Known rows, with every step that occurs
dadi, givu, sonib, sekelol: [.17 .08 .05 -.18 .02 .07 -.18 -.06 .08 .28 -.06 -.11 -.21 .15 -.36 .12 -.08 .08 .09 .09]
sonib, tazer, buzuf: [-.01 .15 .05 .20 -.12 .02 .25 .09 .05 .16 -.09 .00 .14 -.29 .16 -.01 .00 .15 .08 -.11]
tazer, givu, sonib, sekelol: [.20 .08 -.05 -.13 -.06 .06 -.19 -.02 .05 .30 -.02 -.17 -.22 .17 -.38 .07 -.15 .05 .11 .06]
givu, sonib, dadi, tazer: [.07 .15 .07 .04 .04 .03 .12 -.08 .03 .37 .04 .07 -.02 .19 .20 .00 -.21 .10 -.28 .12]
sekelol, sonib: [.00 .13 .23 -.30 .02 -.08 -.05 -.14 -.24 .00 .03 .05 -.02 -.11 .04 -.02 -.22 .46 .06 -.04]
sonib, dadi: [.08 .18 .05 -.01 -.02 .09 .05 -.07 -.12 .17 .20 -.05 -.13 -.03 -.10 .00 -.17 .08 .04 .08]
buzuf, tazer, givu, sonib, sekelol: [.23 .20 -.09 -.15 -.02 .08 -.18 .04 .08 .28 -.03 -.19 -.24 .22 -.41 -.03 -.09 .04 .16 .03]
sekelol, sonib, tazer, givu: [.01 .17 .01 -.04 -.20 -.01 -.11 -.06 -.13 .26 .06 -.06 -.09 -.08 -.17 -.01 -.24 .38 .18 .10]
givu, sonib, sekelol: [.25 .12 -.02 -.14 .02 .06 -.13 -.03 .07 .25 -.03 -.15 -.21 .19 -.29 .06 -.10 .04 .06 .02]
sekelol, sonib, tazer: [.11 .30 .08 -.05 -.05 -.09 .01 -.08 -.11 .18 .03 -.10 -.07 .00 .03 -.01 -.22 .37 .10 .01]
tazer, dadi, givu: [-.04 -.01 .25 -.11 -.21 .00 .03 -.12 -.03 .15 .02 .17 .10 -.30 -.10 .18 .00 .49 .07 .16]
buzuf, tazer, dadi, sonib: [.00 .17 .25 -.19 .01 .03 .18 -.04 -.12 .13 -.10 -.01 .00 -.28 .04 .04 .01 .56 -.03 -.11]
sekelol, sonib, givu: [.11 -.09 .10 -.25 -.12 .08 .07 .05 -.22 -.08 -.04 .21 -.02 -.02 -.27 .16 -.07 .35 .05 -.06]
buzuf, tazer, sonib, dadi: [.03 .18 .08 -.04 .01 .03 .08 .10 -.08 .28 .20 -.18 -.09 .09 -.02 -.04 -.07 .18 .10 -.04]
dadi, givu, sonib: [.00 -.01 .23 -.22 .07 .18 -.22 -.03 .07 .37 .01 -.01 -.07 .09 -.04 -.03 -.01 .24 .09 .07]
tazer, dadi, givu, sonib: [.03 -.01 .26 -.19 -.07 .07 -.18 -.03 .06 .36 .00 -.06 .01 .03 -.01 .07 -.04 .31 .08 .05]
dadi, sonib, tazer: [.05 .22 .11 .02 .05 .07 .11 -.06 -.04 .30 -.05 -.06 -.13 -.12 .03 .03 -.07 .40 -.01 .02]
givu, sonib: [.11 .05 .12 -.15 .08 .15 -.15 .01 .07 .32 .04 -.07 -.07 .15 .05 -.12 -.05 .19 .04 -.03]
buzuf, tazer: [.13 .41 -.07 -.12 .13 .17 .10 .09 .06 .04 .07 .06 -.08 .03 -.07 -.39 .16 .30 .15 -.05]
tazer, sonib: [-.07 -.14 .18 -.06 -.03 .00 .11 .06 -.02 .27 .10 .05 .08 -.08 .16 .04 .01 .48 .01 -.07]

Rows
[.06 -.28 .07 -.08 -.15 .13 .18 .19 -.07 .11 .01 .20 .05 .00 -.20 .20 .10 .37 .02 -.08] : tazer, sonib, givu
[.12 .20 .09 .01 -.02 .09 -.11 .00 .11 .44 .02 -.15 -.11 .14 -.03 -.01 -.06 .23 .12 .09] : dadi, givu, sonib, tazer
[.08 -.18 .16 -.15 -.17 .13 .22 .07 -.17 .03 -.13 .20 .01 -.19 -.25 .30 .04 .43 -.06 -.08] : tazer, dadi, sonib, givu
[.10 .24 .02 -.08 -.01 .14 -.17 .05 -.06 .37 .18 -.26 -.20 .20 -.17 -.10 -.18 -.02 .15 .03] : buzuf, tazer, givu, sonib, dadi
[.02 .20 .13 -.03 .01 -.08 .17 -.15 -.12 .22 .04 .13 .01 .06 .20 .05 -.30 .24 -.28 .12] : sekelol, sonib, dadi, tazer
[-.01 .02 .14 -.01 -.05 .01 .07 .02 -.12 .30 .21 -.13 -.06 .01 .01 .10 -.15 .19 .03 .00] : tazer, sonib, dadi
[.04 .22 .17 -.18 -.02 -.05 -.04 -.12 -.27 .11 .16 -.12 -.13 -.01 -.07 .06 -.32 .17 .07 .02] : sekelol, sonib, dadi
[-.04 .18 .14 .08 -.11 -.08 .19 .06 -.06 .11 -.11 -.05 .14 -.28 .18 .03 -.10 .22 .11 -.15] : sekelol, sonib, tazer, buzuf
[-.08 .12 .16 .13 -.05 .04 .27 .07 -.01 .20 -.18 -.03 .11 -.37 .17 .06 .01 .24 .03 -.15] : dadi, sonib, tazer, buzuf
[.19 .21 .06 .12 -.33 -.16 .18 -.03 .00 .16 .06 -.07 .11 -.15 .05 .13 -.12 .41 .05 .02] : sonib, tazer, dadi
[.13 -.02 .02 -.08 -.05 -.05 .05 .01 .01 .21 .00 -.07 -.10 .03 -.22 .17 -.06 .24 .03 .00] : tazer, sonib, sekelol
[.05 .00 .08 -.14 -.04 .16 -.24 .02 .03 .39 .06 -.09 -.09 .11 -.07 -.11 -.11 .20 .12 .03] : tazer, givu, sonib
[-.04 .11 .14 .12 -.09 .05 .11 .11 .09 .30 -.13 -.09 .12 -.19 .14 .02 .01 .11 .12 -.10] : dadi, givu, sonib, tazer, buzuf
[-.10 .03 .11 .15 -.06 .01 .36 .03 .05 .13 -.15 .24 .26 -.30 .33 -.01 -.01 .20 -.19 -.07] : dadi, tazer, buzuf
[-.05 .09 .04 -.02 -.16 -.01 .00 -.11 -.14 .28 .07 .10 -.03 -.05 -.05 .02 -.31 .28 -.09 .17] : sekelol, sonib, dadi, tazer, givu
[.01 .14 .09 .15 -.09 .04 .15 .14 .08 .27 -.11 -.11 .12 -.16 .19 -.02 -.01 .09 .10 -.15] : givu, sonib, tazer, buzuf
